Each row was made from one small tree. Brackets hold a mark, then the marks that hang from it, in alphabetical order. Every link used is in the known rows. Write each row's tree.
Known rows
[dugu [dilezo geri] kigut]: [-3.10  0.30 -1.51 -1.17  0.13 -1.75  2.06 -8.81 -2.64 -1.36 -1.83  1.71
 -3.26 -3.19 -2.57]
[ditu [katibe kubo pagamut [ragid geri]]]: [-1.56  1.45 -2.42 -3.28  0.42 -1.55  1.38 -4.63 -3.99 -4.33 -2.10 -2.14
 -1.05 -4.78 -0.75]
[katibe ditu kubo muzo [ragid [geri dilezo]]]: [-1.03 -1.39 -2.15 -3.39 -0.94 -2.94  1.95 -6.68 -6.06 -4.23  0.74 -4.06
 -0.50 -7.21  0.15]
[dilezo geri]: [-2.80 -0.68  0.34 -0.43 -1.16 -2.01  1.21 -4.35 -1.25 -2.54 -2.30  1.37
 -1.82 -3.90 -2.48]
[kubo [katibe ditu muzo pagamut [ragid [geri dilezo]]]]: [-3.77 -0.86 -1.82 -2.28  0.71 -2.68  3.09 -4.53 -6.67 -1.48 -1.11 -0.82
 -1.25 -5.96  0.20]
[katibe ragid]: [-1.21  0.21 -0.94 -2.09 -0.65 -2.96  1.08 -3.85 -2.86 -1.70 -0.69  0.93
 -1.34 -4.28 -1.29]
[kubo [katibe ditu ragid]]: [-2.65 -0.42 -1.52 -2.19  0.53 -3.20  1.69 -3.75 -4.83 -0.87 -1.55  1.06
 -0.46 -4.57 -2.00]
[ditu katibe]: [-0.99  0.81 -0.56 -2.32 -0.37 -2.50  1.35 -1.85 -3.13 -3.40 -4.24  0.55
 -1.36 -3.76 -3.09]
[ditu [katibe ragid]]: [-1.16  0.76 -1.39 -1.97 -0.36 -3.59  0.88 -2.70 -3.88 -3.23 -2.82 -0.01
 -1.49 -4.50 -2.18]
[ditu [katibe kubo muzo pagamut [ragid [geri dilezo]]]]: [-1.58  0.20 -2.29 -2.84  0.45 -2.31  1.69 -5.36 -5.58 -5.05 -1.74 -2.94
 -2.05 -6.05  0.12]
[katibe ditu muzo pagamut [ragid geri]]: [-3.03 -0.08 -2.21 -3.50 -1.51 -3.01  3.49 -4.74 -6.77 -1.11  0.96 -2.57
  0.08 -6.04 -0.29]
[dugu kigut]: [-0.69  0.42 -1.85 -2.56 -0.14 -1.00  1.00 -4.55 -2.22 -0.86 -2.62  1.85
 -3.47 -3.21 -3.60]
[dugu dilezo]: [-2.14  0.88  0.18 -3.03 -0.07 -1.90  3.22 -5.82 -2.96 -1.86 -1.90  1.54
 -0.23 -2.95 -1.43]
[kubo [katibe ditu muzo pagamut [ragid geri]]]: [-3.24 -0.42 -2.64 -2.53  0.48 -3.00  2.83 -4.41 -6.64 -0.73 -0.64 -0.23
 -0.73 -5.49 -0.66]
[katibe ditu kubo ragid]: [-1.43 -0.17 -1.52 -4.26 -0.61 -2.31  1.32 -6.04 -4.43 -2.86  0.62 -2.44
  0.71 -5.13 -1.86]
[kubo katibe]: [-1.72 -0.02 -0.86 -1.87  1.20 -1.88  1.39 -2.89 -2.84 -1.38 -3.46  3.03
 -1.60 -3.41 -2.37]
[ditu [katibe kubo muzo pagamut]]: [-1.29  0.66 -1.68 -3.87  0.45 -1.61  1.75 -4.51 -5.06 -4.00 -2.49 -1.29
 -1.37 -4.30 -2.40]
[ragid geri]: [-0.62  0.53 -0.85 -2.22 -0.99 -1.32  1.93 -2.60 -1.64 -2.61 -2.93  0.74
 -1.03 -4.22 -1.20]
[katibe ditu kubo muzo pagamut [ragid [geri dilezo]]]: [-2.82 -0.76 -1.94 -4.35 -0.47 -1.66  3.10 -7.15 -6.68 -3.64  1.16 -4.69
 -0.39 -6.85  0.82]

Which tree is each row?
[ 0.67 -0.52 -3.24 -2.74 -0.45 -3.04  0.64 -6.51 -4.50 -3.69  0.70 -1.55
 -1.35 -6.15 -0.15] => [katibe kubo muzo [ragid geri]]
[-2.16  0.81 -1.44 -4.16  0.68 -0.63  1.51 -6.39 -3.31 -2.61  0.45 -1.24
 -0.83 -4.06 -0.58] => [katibe kubo pagamut ragid]
[-2.09 -0.17 -2.96 -4.66 -0.71 -2.00  2.84 -6.94 -6.62 -2.62  1.67 -4.02
  0.36 -6.26 -0.16] => [katibe ditu kubo muzo pagamut [ragid geri]]
[-2.77 -0.28 -2.15 -2.02  1.36 -2.89  2.03 -4.50 -5.51 -0.50 -0.81  1.77
 -2.01 -4.57 -0.92] => [kubo [katibe muzo pagamut ragid]]
[-1.25 -0.79 -2.40 -2.66 -2.00 -4.39  2.42 -4.35 -6.19 -1.76  0.48 -1.98
 -0.07 -6.48 -0.96] => [katibe ditu muzo [ragid geri]]
[-2.55 -0.32 -2.19 -5.02 -0.41 -2.16  2.67 -7.12 -6.91 -2.12  2.03 -3.30
  0.35 -5.60 -1.19] => [katibe ditu kubo muzo pagamut ragid]
[-0.85  0.95 -2.01 -1.59 -0.58 -3.44  1.01 -2.61 -3.68 -3.65 -3.09 -0.47
 -1.46 -5.01 -1.31] => [ditu [katibe [ragid geri]]]
[-2.44  0.42 -1.11 -3.46  0.59 -0.04  2.04 -6.46 -3.15 -4.11 -0.42 -2.54
 -1.47 -5.28  1.49] => [katibe kubo pagamut [ragid [geri dilezo]]]
[-2.10  0.94 -1.57 -2.99  0.65 -1.29  1.58 -4.84 -4.08 -5.16 -2.54 -2.71
 -1.68 -5.23  0.13] => [ditu [katibe kubo pagamut [ragid [geri dilezo]]]]
[-4.11  0.09 -1.35 -2.89  0.89 -2.19  2.62 -4.06 -5.27 -0.40 -1.20  0.53
 -0.33 -4.20 -1.46] => [kubo [katibe ditu pagamut ragid]]
[-3.43 -0.54 -1.30 -3.22  0.72 -2.00  3.22 -3.68 -6.12 -0.44 -1.82  0.77
 -0.65 -4.27 -2.32] => [kubo [katibe ditu muzo pagamut]]
[-1.08  0.73 -3.17 -3.19  0.27 -2.61  1.40 -5.13 -5.54 -4.31 -1.30 -2.40
 -1.43 -5.60 -0.67] => [ditu [katibe kubo muzo pagamut [ragid geri]]]
[-2.34 -0.25 -2.13 -1.89  0.27 -3.12  1.89 -3.59 -4.67 -1.37 -1.73  0.45
 -0.44 -5.06 -1.14] => [kubo [katibe ditu [ragid geri]]]
[-0.59 -0.91 -1.44 -4.76 -0.88 -2.17  2.00 -5.65 -5.49 -3.05 -0.21 -2.03
  0.35 -5.19 -2.95] => [katibe ditu kubo muzo]
[-3.16  0.49 -1.30 -5.19 -0.17 -0.97  2.50 -6.41 -4.97 -2.24  1.00 -3.00
  0.80 -4.66 -1.20] => [katibe ditu kubo pagamut ragid]
[-3.95  0.21 -0.61 -3.36  0.87 -1.04  3.09 -3.20 -4.59 -0.55 -2.63  1.08
 -0.13 -3.49 -2.43] => [kubo [katibe ditu pagamut]]
[-1.67  0.70 -2.53 -2.20 -0.42 -3.34  2.03 -3.41 -5.66 -3.04 -1.91 -1.22
 -1.71 -5.39 -0.75] => [ditu [katibe muzo pagamut [ragid geri]]]
[-3.59 -0.50 -2.12 -2.83  0.76 -3.15  2.73 -4.58 -6.81 -0.22 -0.32  0.27
 -0.70 -4.97 -1.40] => [kubo [katibe ditu muzo pagamut ragid]]
